Each row was made from one path, in order. Every step used is in the known rows, and no mark comes twice. Write each row's path.
Known rows
dipif/tebe/nolar/fiben: [-0.15  0.00  0.06 -0.01 -0.07  0.00  0.01 -0.04  0.17 -0.06 -0.07  0.01
 -0.01 -0.01  0.08  0.28  0.12 -0.07 -0.08 -0.11 -0.01  0.16 -0.03 -0.15
  0.01 -0.08  0.05  0.01  0.09]
nizusu/fiben/keto/pavam: [ 0.12 -0.09 -0.10 -0.08 -0.10 -0.07  0.06 -0.09  0.17 -0.11 -0.15  0.11
  0.07 -0.19 -0.11 -0.17  0.18  0.05  0.09 -0.23 -0.18  0.17  0.01  0.05
  0.08 -0.03  0.18 -0.05  0.11]
tebe/nolar/fiben: [-0.08 -0.09  0.09  0.04 -0.09  0.03  0.04 -0.03  0.16 -0.06 -0.09  0.08
 -0.01 -0.09  0.03  0.25  0.10 -0.06 -0.05 -0.11 -0.03  0.13 -0.05 -0.14
 -0.01 -0.08  0.06 -0.01  0.09]
nizusu/fiben/dipif/pulu: [ 0.07 -0.03 -0.04  0.01 -0.09 -0.11  0.07  0.03  0.20 -0.16 -0.11  0.05
  0.08 -0.14 -0.03  0.07  0.10  0.03 -0.05 -0.10 -0.10  0.15  0.04 -0.02
  0.08 -0.07  0.14 -0.06  0.19]
pavam/keto/fiben/nizusu: [ 0.11 -0.05  0.01 -0.08 -0.03 -0.17  0.04 -0.13  0.20 -0.07 -0.13  0.09
  0.00 -0.23  0.02 -0.12  0.16  0.04  0.06 -0.17 -0.16  0.12  0.02  0.03
  0.04 -0.05  0.22 -0.05  0.04]
zumu/pulu/nolar: [-0.12 -0.02 -0.12  0.21 -0.05  0.04  0.06  0.01  0.17 -0.09 -0.01  0.09
  0.11 -0.06 -0.02  0.10  0.16 -0.03 -0.05 -0.09 -0.06  0.06  0.00 -0.08
 -0.05 -0.10  0.03 -0.01  0.13]
zumu/pulu/dipif/fiben/keto: [-0.10  0.01 -0.18  0.08 -0.15 -0.01  0.02  0.06  0.18 -0.07 -0.05  0.11
  0.12 -0.09 -0.02  0.18  0.17 -0.07 -0.01 -0.07 -0.04  0.10  0.04 -0.03
  0.00 -0.07  0.06  0.07  0.11]
keto/fiben/nolar/pulu: [ 0.01 -0.04  0.09 -0.02 -0.08 -0.14  0.04  0.00  0.16 -0.14 -0.09  0.08
  0.05 -0.08 -0.01  0.09  0.11  0.00 -0.04 -0.03 -0.05  0.12 -0.02 -0.06
  0.09 -0.09  0.10 -0.02  0.11]
dipif/fiben/keto: [ 0.03 -0.11 -0.11 -0.01 -0.11 -0.08  0.00  0.00  0.17 -0.06 -0.16  0.05
  0.08 -0.13  0.07  0.08  0.19  0.00  0.01 -0.14 -0.08  0.13  0.00 -0.06
  0.06 -0.02  0.13  0.03  0.05]
pavam/keto/fiben/dipif: [ 0.06 -0.07  0.09 -0.07 -0.02 -0.16  0.04 -0.05  0.18 -0.09 -0.08  0.07
  0.01 -0.18 -0.03 -0.14  0.09  0.04  0.02 -0.10 -0.13  0.12  0.04  0.01
  0.01 -0.03  0.20 -0.05  0.02]
nizusu/fiben/dipif/tebe/nolar: [ 0.03  0.01  0.07 -0.05 -0.13 -0.04  0.07  0.00  0.19 -0.12 -0.07  0.00
  0.04 -0.05 -0.04  0.12  0.07  0.02 -0.03 -0.10 -0.04  0.19 -0.02 -0.06
  0.06 -0.04  0.13 -0.07  0.15]
tebe/nolar/pulu/dipif/fiben/keto/pavam: [-0.13 -0.04 -0.03 -0.02 -0.19 -0.05  0.00  0.01  0.17 -0.10 -0.05  0.16
 -0.02 -0.08  0.00  0.27  0.10 -0.09  0.01 -0.04  0.03  0.17  0.01 -0.02
 -0.01 -0.11  0.05  0.08  0.22]
tebe/dipif: [-0.01 -0.16  0.04  0.08 -0.07  0.04  0.04  0.02  0.16 -0.10 -0.07  0.08
  0.03 -0.12 -0.03  0.16  0.06 -0.02 -0.02 -0.13 -0.06  0.08 -0.02 -0.10
 -0.04 -0.10  0.10 -0.05  0.09]
nekaz/tebe/nolar/fiben/dipif/pulu/zumu/pevope: [-0.13  0.02  0.09  0.07 -0.09  0.08  0.07  0.12  0.11 -0.15  0.03  0.03
  0.05 -0.04  0.08  0.56  0.07 -0.05 -0.14  0.06  0.09  0.17 -0.02 -0.13
 -0.04 -0.12 -0.06  0.03  0.35]
pavam/keto/fiben/nolar/pulu/zumu: [-0.02 -0.03  0.09 -0.04  0.04 -0.14  0.03 -0.03  0.16 -0.17 -0.05  0.11
  0.04 -0.09  0.00  0.10  0.15 -0.02 -0.05 -0.03 -0.07  0.12  0.02  0.02
  0.04 -0.11  0.10  0.03  0.18]
gete/pevope: [ 0.09 -0.13 -0.07  0.13 -0.04  0.01  0.07 -0.03  0.14 -0.09 -0.13  0.02
  0.15 -0.08  0.00 -0.04  0.14  0.05  0.00 -0.12 -0.17  0.05 -0.08 -0.10
  0.04 -0.12  0.06 -0.06  0.08]
dipif/fiben: [-0.02 -0.08 -0.07  0.05 -0.05 -0.04 -0.01 -0.03  0.18 -0.07 -0.14  0.03
  0.07 -0.09  0.13  0.11  0.13 -0.03 -0.03 -0.15 -0.07  0.08 -0.01 -0.10
  0.03 -0.04  0.11  0.00  0.04]
zumu/pulu/dipif: [-0.14 -0.05 -0.12  0.17 -0.09  0.08  0.05  0.03  0.18 -0.09 -0.01  0.11
  0.12 -0.09 -0.06  0.12  0.11 -0.05 -0.04 -0.10 -0.07  0.05  0.03 -0.07
 -0.06 -0.12  0.04 -0.01  0.13]
nizusu/fiben/dipif/tebe: [ 0.05  0.01 -0.05 -0.05 -0.09 -0.09  0.05  0.00  0.21 -0.13 -0.10 -0.02
  0.07 -0.06 -0.04  0.01  0.10  0.04 -0.03 -0.12 -0.10  0.16  0.01 -0.03
  0.08 -0.03  0.16 -0.07  0.12]
keto/fiben: [ 0.03 -0.11  0.01  0.02 -0.03 -0.04  0.02 -0.07  0.15 -0.08 -0.11  0.07
  0.05 -0.12  0.04 -0.03  0.12  0.02  0.00 -0.17 -0.13  0.08  0.00 -0.06
  0.03 -0.07  0.13 -0.05  0.04]
nekaz/tebe/nolar/pulu/dipif: [-0.15 -0.11  0.01  0.12 -0.18  0.19  0.05  0.03  0.15 -0.13  0.05  0.11
 -0.05 -0.02 -0.02  0.45 -0.01 -0.08 -0.06 -0.03  0.08  0.13 -0.06 -0.09
 -0.08 -0.14 -0.03 -0.02  0.20]
fiben/nolar/pulu/dipif/tebe/nekaz: [-0.23  0.06  0.08  0.00 -0.16  0.00  0.01  0.06  0.20 -0.12  0.01  0.03
  0.03  0.04  0.00  0.37  0.05 -0.07 -0.08  0.00  0.09  0.13 -0.04 -0.11
  0.00 -0.12  0.00  0.04  0.15]
fiben/keto: [ 0.05 -0.18 -0.09  0.03 -0.10 -0.04  0.05  0.00  0.17 -0.08 -0.14  0.07
  0.09 -0.16 -0.03 -0.01  0.19  0.04  0.02 -0.15 -0.12  0.13 -0.01 -0.05
  0.04 -0.05  0.12 -0.02  0.06]
pulu/dipif/tebe/nolar: [-0.17 -0.05  0.03  0.06 -0.10  0.06  0.01 -0.01  0.19 -0.08 -0.01  0.05
  0.02  0.01  0.01  0.28  0.09 -0.05 -0.05 -0.10  0.00  0.12 -0.01 -0.11
 -0.05 -0.13  0.04  0.01  0.13]
fiben/nolar: [ 0.01 -0.09  0.06  0.04 -0.07 -0.06  0.06  0.01  0.19 -0.09 -0.12  0.05
  0.10 -0.10 -0.03  0.04  0.14  0.03 -0.01 -0.09 -0.06  0.11 -0.05 -0.10
  0.07 -0.05  0.12 -0.04  0.03]
zumu/pulu/nolar/fiben/dipif/tebe: [-0.24  0.16 -0.08  0.08 -0.10 -0.06  0.05  0.06  0.21 -0.07  0.03  0.02
  0.05  0.02 -0.03  0.25  0.13 -0.08 -0.12  0.02  0.02  0.15  0.03 -0.09
 -0.02 -0.07  0.03  0.04  0.16]
dipif/tebe: [-0.07 -0.07 -0.07  0.04 -0.03 -0.03  0.00 -0.04  0.19 -0.08 -0.10 -0.01
  0.08 -0.05  0.08  0.04  0.14  0.01 -0.04 -0.16 -0.09  0.11  0.00 -0.10
  0.03 -0.07  0.09 -0.03  0.07]
nolar/pulu/dipif: [-0.13 -0.12 -0.10  0.13 -0.10  0.02  0.04  0.04  0.19 -0.14 -0.04  0.12
  0.03 -0.06 -0.03  0.24  0.08 -0.06 -0.07 -0.06 -0.06  0.08  0.01 -0.07
 -0.04 -0.16  0.03  0.02  0.20]

Which path is each row?
[-0.05  0.00  0.10 -0.04 -0.05 -0.15  0.03 -0.01  0.18 -0.14 -0.02  0.14
 -0.01 -0.08 -0.08  0.12  0.08 -0.05 -0.02 -0.01 -0.05  0.12  0.03  0.01
  0.01 -0.12  0.12  0.03  0.09]  pavam/keto/fiben/nolar/pulu/dipif
[ 0.04 -0.10  0.04 -0.03  0.03 -0.11  0.01 -0.11  0.16 -0.07 -0.10  0.08
  0.02 -0.16  0.04 -0.13  0.13  0.02  0.03 -0.20 -0.16  0.09  0.03 -0.01
  0.00 -0.06  0.18 -0.04 -0.01]  pavam/keto/fiben
[-0.19 -0.04 -0.12  0.08 -0.09 -0.01  0.00  0.02  0.20 -0.14 -0.02  0.05
  0.03  0.01  0.03  0.26  0.09 -0.06 -0.09 -0.05 -0.03  0.11  0.03 -0.08
 -0.02 -0.16  0.02  0.03  0.21]  nolar/pulu/dipif/tebe
[-0.06  0.02  0.15 -0.11 -0.08 -0.18  0.02 -0.01  0.16 -0.13 -0.02  0.04
 -0.04 -0.07  0.03  0.08  0.05 -0.03 -0.05 -0.01 -0.02  0.19  0.04 -0.03
  0.01 -0.08  0.11 -0.02  0.15]  pavam/keto/fiben/dipif/tebe/nolar/pulu
[-0.30  0.20  0.01  0.05 -0.14  0.01  0.04  0.07  0.20 -0.05  0.07  0.01
  0.03  0.02  0.00  0.33  0.08 -0.09 -0.11  0.00  0.09  0.15 -0.01 -0.12
 -0.06 -0.05 -0.01  0.04  0.15]  zumu/pulu/nolar/fiben/dipif/tebe/nekaz
[-0.02 -0.02  0.12 -0.02 -0.13  0.07  0.02  0.04  0.16 -0.08 -0.04  0.03
  0.00 -0.04  0.03  0.36  0.01 -0.06 -0.01 -0.03  0.11  0.13 -0.08 -0.10
  0.02 -0.02  0.09 -0.03  0.01]  nekaz/tebe/dipif/fiben/nolar
[-0.07 -0.05 -0.12 -0.04 -0.13 -0.07 -0.01 -0.03  0.20 -0.06 -0.10  0.12
  0.03 -0.12 -0.01  0.06  0.15 -0.04  0.05 -0.13 -0.05  0.13  0.04  0.00
  0.00 -0.06  0.13  0.07  0.09]  pulu/dipif/fiben/keto/pavam
[-0.07  0.02 -0.08  0.06 -0.11 -0.06  0.06 -0.05  0.24 -0.06 -0.09  0.09
 -0.04 -0.10 -0.02  0.27  0.18 -0.03 -0.05 -0.07 -0.04  0.14 -0.04 -0.06
 -0.01 -0.09  0.10  0.02  0.14]  pulu/nolar/fiben/nizusu
[ 0.01  0.03 -0.06  0.07 -0.10 -0.10  0.07  0.04  0.21 -0.17 -0.05  0.07
  0.05 -0.08 -0.06  0.17  0.11  0.01 -0.07 -0.06 -0.05  0.16  0.03 -0.01
  0.03 -0.09  0.11 -0.02  0.22]  nizusu/fiben/dipif/pulu/nolar
[ 0.02  0.00  0.08 -0.01  0.05 -0.16  0.06  0.03  0.12 -0.19 -0.05  0.08
  0.13 -0.09  0.02  0.11  0.17  0.00 -0.06  0.02 -0.10  0.11  0.02 -0.02
  0.02 -0.13  0.05  0.04  0.25]  pavam/keto/fiben/nolar/pulu/zumu/pevope
[-0.07 -0.09  0.02  0.08 -0.03 -0.03  0.06  0.05  0.17 -0.18 -0.07  0.08
  0.10 -0.05 -0.01  0.24  0.15 -0.01 -0.09 -0.01 -0.03  0.10 -0.03 -0.07
  0.05 -0.13  0.03  0.02  0.25]  fiben/nolar/pulu/zumu
[ 0.06 -0.03  0.15 -0.08  0.00 -0.17  0.03 -0.08  0.17 -0.08 -0.10  0.07
  0.03 -0.14 -0.02 -0.12  0.13  0.03  0.03 -0.11 -0.10  0.12  0.00 -0.01
  0.06 -0.03  0.19 -0.03 -0.05]  pavam/keto/fiben/nolar
[-0.11 -0.05 -0.10  0.16 -0.04 -0.05  0.02  0.00  0.19 -0.11 -0.05  0.08
  0.05 -0.07  0.07  0.21  0.16 -0.02 -0.08 -0.10 -0.04  0.10  0.02 -0.09
 -0.02 -0.13  0.05  0.02  0.16]  dipif/pulu/nolar
[-0.05 -0.12  0.01  0.08 -0.06 -0.01  0.02  0.05  0.16 -0.13 -0.07  0.08
  0.05 -0.13  0.04  0.24  0.07 -0.04 -0.06 -0.11 -0.03  0.09  0.04 -0.10
 -0.02 -0.14  0.08 -0.02  0.16]  tebe/dipif/pulu
[-0.13 -0.06  0.01  0.05 -0.10 -0.01  0.02  0.01  0.16 -0.13 -0.06  0.03
  0.03 -0.01  0.10  0.26  0.09 -0.05 -0.08 -0.07 -0.01  0.15 -0.02 -0.13
  0.01 -0.12  0.01 -0.01  0.20]  dipif/tebe/nolar/pulu
[-0.09  0.07 -0.17  0.09 -0.15 -0.02  0.04  0.01  0.23 -0.07 -0.07  0.10
  0.09 -0.12  0.02  0.23  0.15 -0.06 -0.03 -0.07 -0.03  0.08  0.04 -0.04
  0.00 -0.08  0.08  0.02  0.16]  zumu/pulu/dipif/fiben/nizusu
[-0.10 -0.02 -0.08 -0.01 -0.10 -0.08  0.03 -0.06  0.19 -0.05 -0.07  0.13
 -0.02 -0.10 -0.07  0.08  0.20 -0.03  0.01 -0.11 -0.06  0.17 -0.01 -0.02
 -0.02 -0.06  0.11  0.06  0.11]  pulu/nolar/fiben/keto/pavam
[-0.02  0.05  0.05 -0.08 -0.13 -0.01  0.05  0.01  0.20 -0.10 -0.06 -0.03
  0.05 -0.06 -0.02  0.10  0.05  0.02 -0.02 -0.15 -0.03  0.16 -0.03 -0.05
  0.04 -0.02  0.12 -0.07  0.11]  nizusu/fiben/dipif/tebe/nekaz
[-0.07 -0.07  0.06 -0.08 -0.17  0.08  0.04 -0.07  0.14 -0.04 -0.04  0.10
 -0.07 -0.13 -0.04  0.19  0.10 -0.03  0.04 -0.13  0.03  0.21 -0.06 -0.05
  0.00 -0.03  0.07 -0.01  0.08]  nekaz/tebe/nolar/fiben/keto/pavam
[ 0.09 -0.06 -0.01 -0.03 -0.09 -0.11  0.05 -0.09  0.20 -0.08 -0.14  0.07
  0.03 -0.18  0.02 -0.02  0.16  0.05  0.03 -0.15 -0.13  0.11 -0.01 -0.02
  0.06 -0.07  0.17 -0.07  0.08]  keto/fiben/nizusu
[ 0.02 -0.10 -0.03 -0.03 -0.17  0.08  0.01  0.04  0.14 -0.07 -0.06  0.05
 -0.01 -0.10  0.02  0.32  0.06 -0.04  0.02 -0.10  0.05  0.15 -0.04 -0.05
 -0.02 -0.02  0.09 -0.01  0.05]  nekaz/tebe/dipif/fiben/keto
[-0.11 -0.06 -0.02  0.15 -0.07  0.00  0.03  0.05  0.18 -0.13  0.00  0.10
  0.01 -0.06  0.02  0.35  0.09 -0.06 -0.08 -0.06  0.02  0.09  0.02 -0.08
 -0.08 -0.16  0.04  0.02  0.19]  tebe/dipif/pulu/nolar
[-0.15 -0.04  0.00  0.09 -0.15  0.03  0.00  0.04  0.17 -0.12 -0.04  0.12
 -0.02 -0.02  0.07  0.44  0.05 -0.12 -0.08 -0.02  0.05  0.11 -0.01 -0.11
 -0.04 -0.14  0.01  0.06  0.20]  tebe/nolar/pulu/dipif/fiben
[-0.13 -0.03 -0.05  0.11 -0.04 -0.01  0.03 -0.03  0.20 -0.06 -0.06  0.08
 -0.02 -0.04 -0.01  0.25  0.15 -0.06 -0.07 -0.09 -0.04  0.11 -0.03 -0.10
 -0.05 -0.09  0.06  0.03  0.10]  pulu/nolar/fiben
[ 0.05 -0.05  0.12 -0.03 -0.06 -0.11  0.04 -0.04  0.17 -0.09 -0.11  0.06
  0.07 -0.10 -0.02 -0.01  0.13  0.03  0.01 -0.09 -0.08  0.11 -0.04 -0.06
  0.09 -0.05  0.15 -0.05  0.00]  keto/fiben/nolar
[-0.16  0.02 -0.14  0.13 -0.09  0.04  0.01  0.03  0.19 -0.07 -0.04  0.09
  0.11 -0.05  0.04  0.21  0.12 -0.10 -0.05 -0.08 -0.03  0.05  0.04 -0.08
 -0.03 -0.09  0.04  0.04  0.11]  zumu/pulu/dipif/fiben
[ 0.08 -0.03  0.00  0.00 -0.10 -0.09  0.08  0.01  0.18 -0.18 -0.12  0.07
  0.08 -0.08 -0.08  0.11  0.11  0.01 -0.04 -0.06 -0.08  0.15 -0.04 -0.04
  0.11 -0.08  0.11 -0.05  0.16]  nizusu/fiben/nolar/pulu
[-0.19  0.08 -0.03  0.03 -0.08 -0.10  0.02  0.03  0.23 -0.07 -0.03  0.01
 -0.02  0.03 -0.01  0.27  0.12 -0.05 -0.10  0.00  0.01  0.17  0.00 -0.09
 -0.01 -0.06  0.08  0.04  0.13]  pulu/nolar/fiben/dipif/tebe
[ 0.00 -0.03  0.12 -0.01 -0.10 -0.06  0.02  0.05  0.18 -0.09 -0.10  0.05
  0.05 -0.06  0.01  0.26  0.07 -0.06 -0.02 -0.03  0.03  0.11 -0.04 -0.11
  0.04 -0.05  0.13  0.00  0.03]  tebe/dipif/fiben/nolar
[-0.13 -0.04  0.02  0.00 -0.07  0.04  0.00 -0.03  0.18 -0.06 -0.06 -0.02
  0.06 -0.04  0.11  0.12  0.09 -0.01 -0.03 -0.19 -0.02  0.10 -0.03 -0.13
 -0.01 -0.06  0.06 -0.03  0.05]  dipif/tebe/nekaz
[-0.11 -0.12 -0.01  0.10 -0.03  0.17  0.02  0.04  0.14 -0.16  0.03  0.07
  0.02 -0.07  0.07  0.46  0.05 -0.05 -0.09 -0.10  0.06  0.10  0.00 -0.06
 -0.06 -0.15 -0.01 -0.01  0.26]  nekaz/tebe/dipif/pulu/zumu
[-0.29  0.11  0.00  0.08 -0.12  0.08  0.03  0.01  0.18 -0.06  0.03  0.07
  0.03  0.02 -0.01  0.39  0.10 -0.13 -0.10 -0.05  0.04  0.13  0.01 -0.12
 -0.06 -0.13 -0.02  0.05  0.17]  zumu/pulu/dipif/tebe/nolar/fiben
[-0.02 -0.04  0.06 -0.01 -0.14 -0.03  0.07 -0.05  0.20 -0.06 -0.12  0.09
 -0.04 -0.15  0.00  0.27  0.14 -0.03 -0.03 -0.10 -0.03  0.16 -0.05 -0.10
  0.02 -0.07  0.10 -0.03  0.13]  tebe/nolar/fiben/nizusu
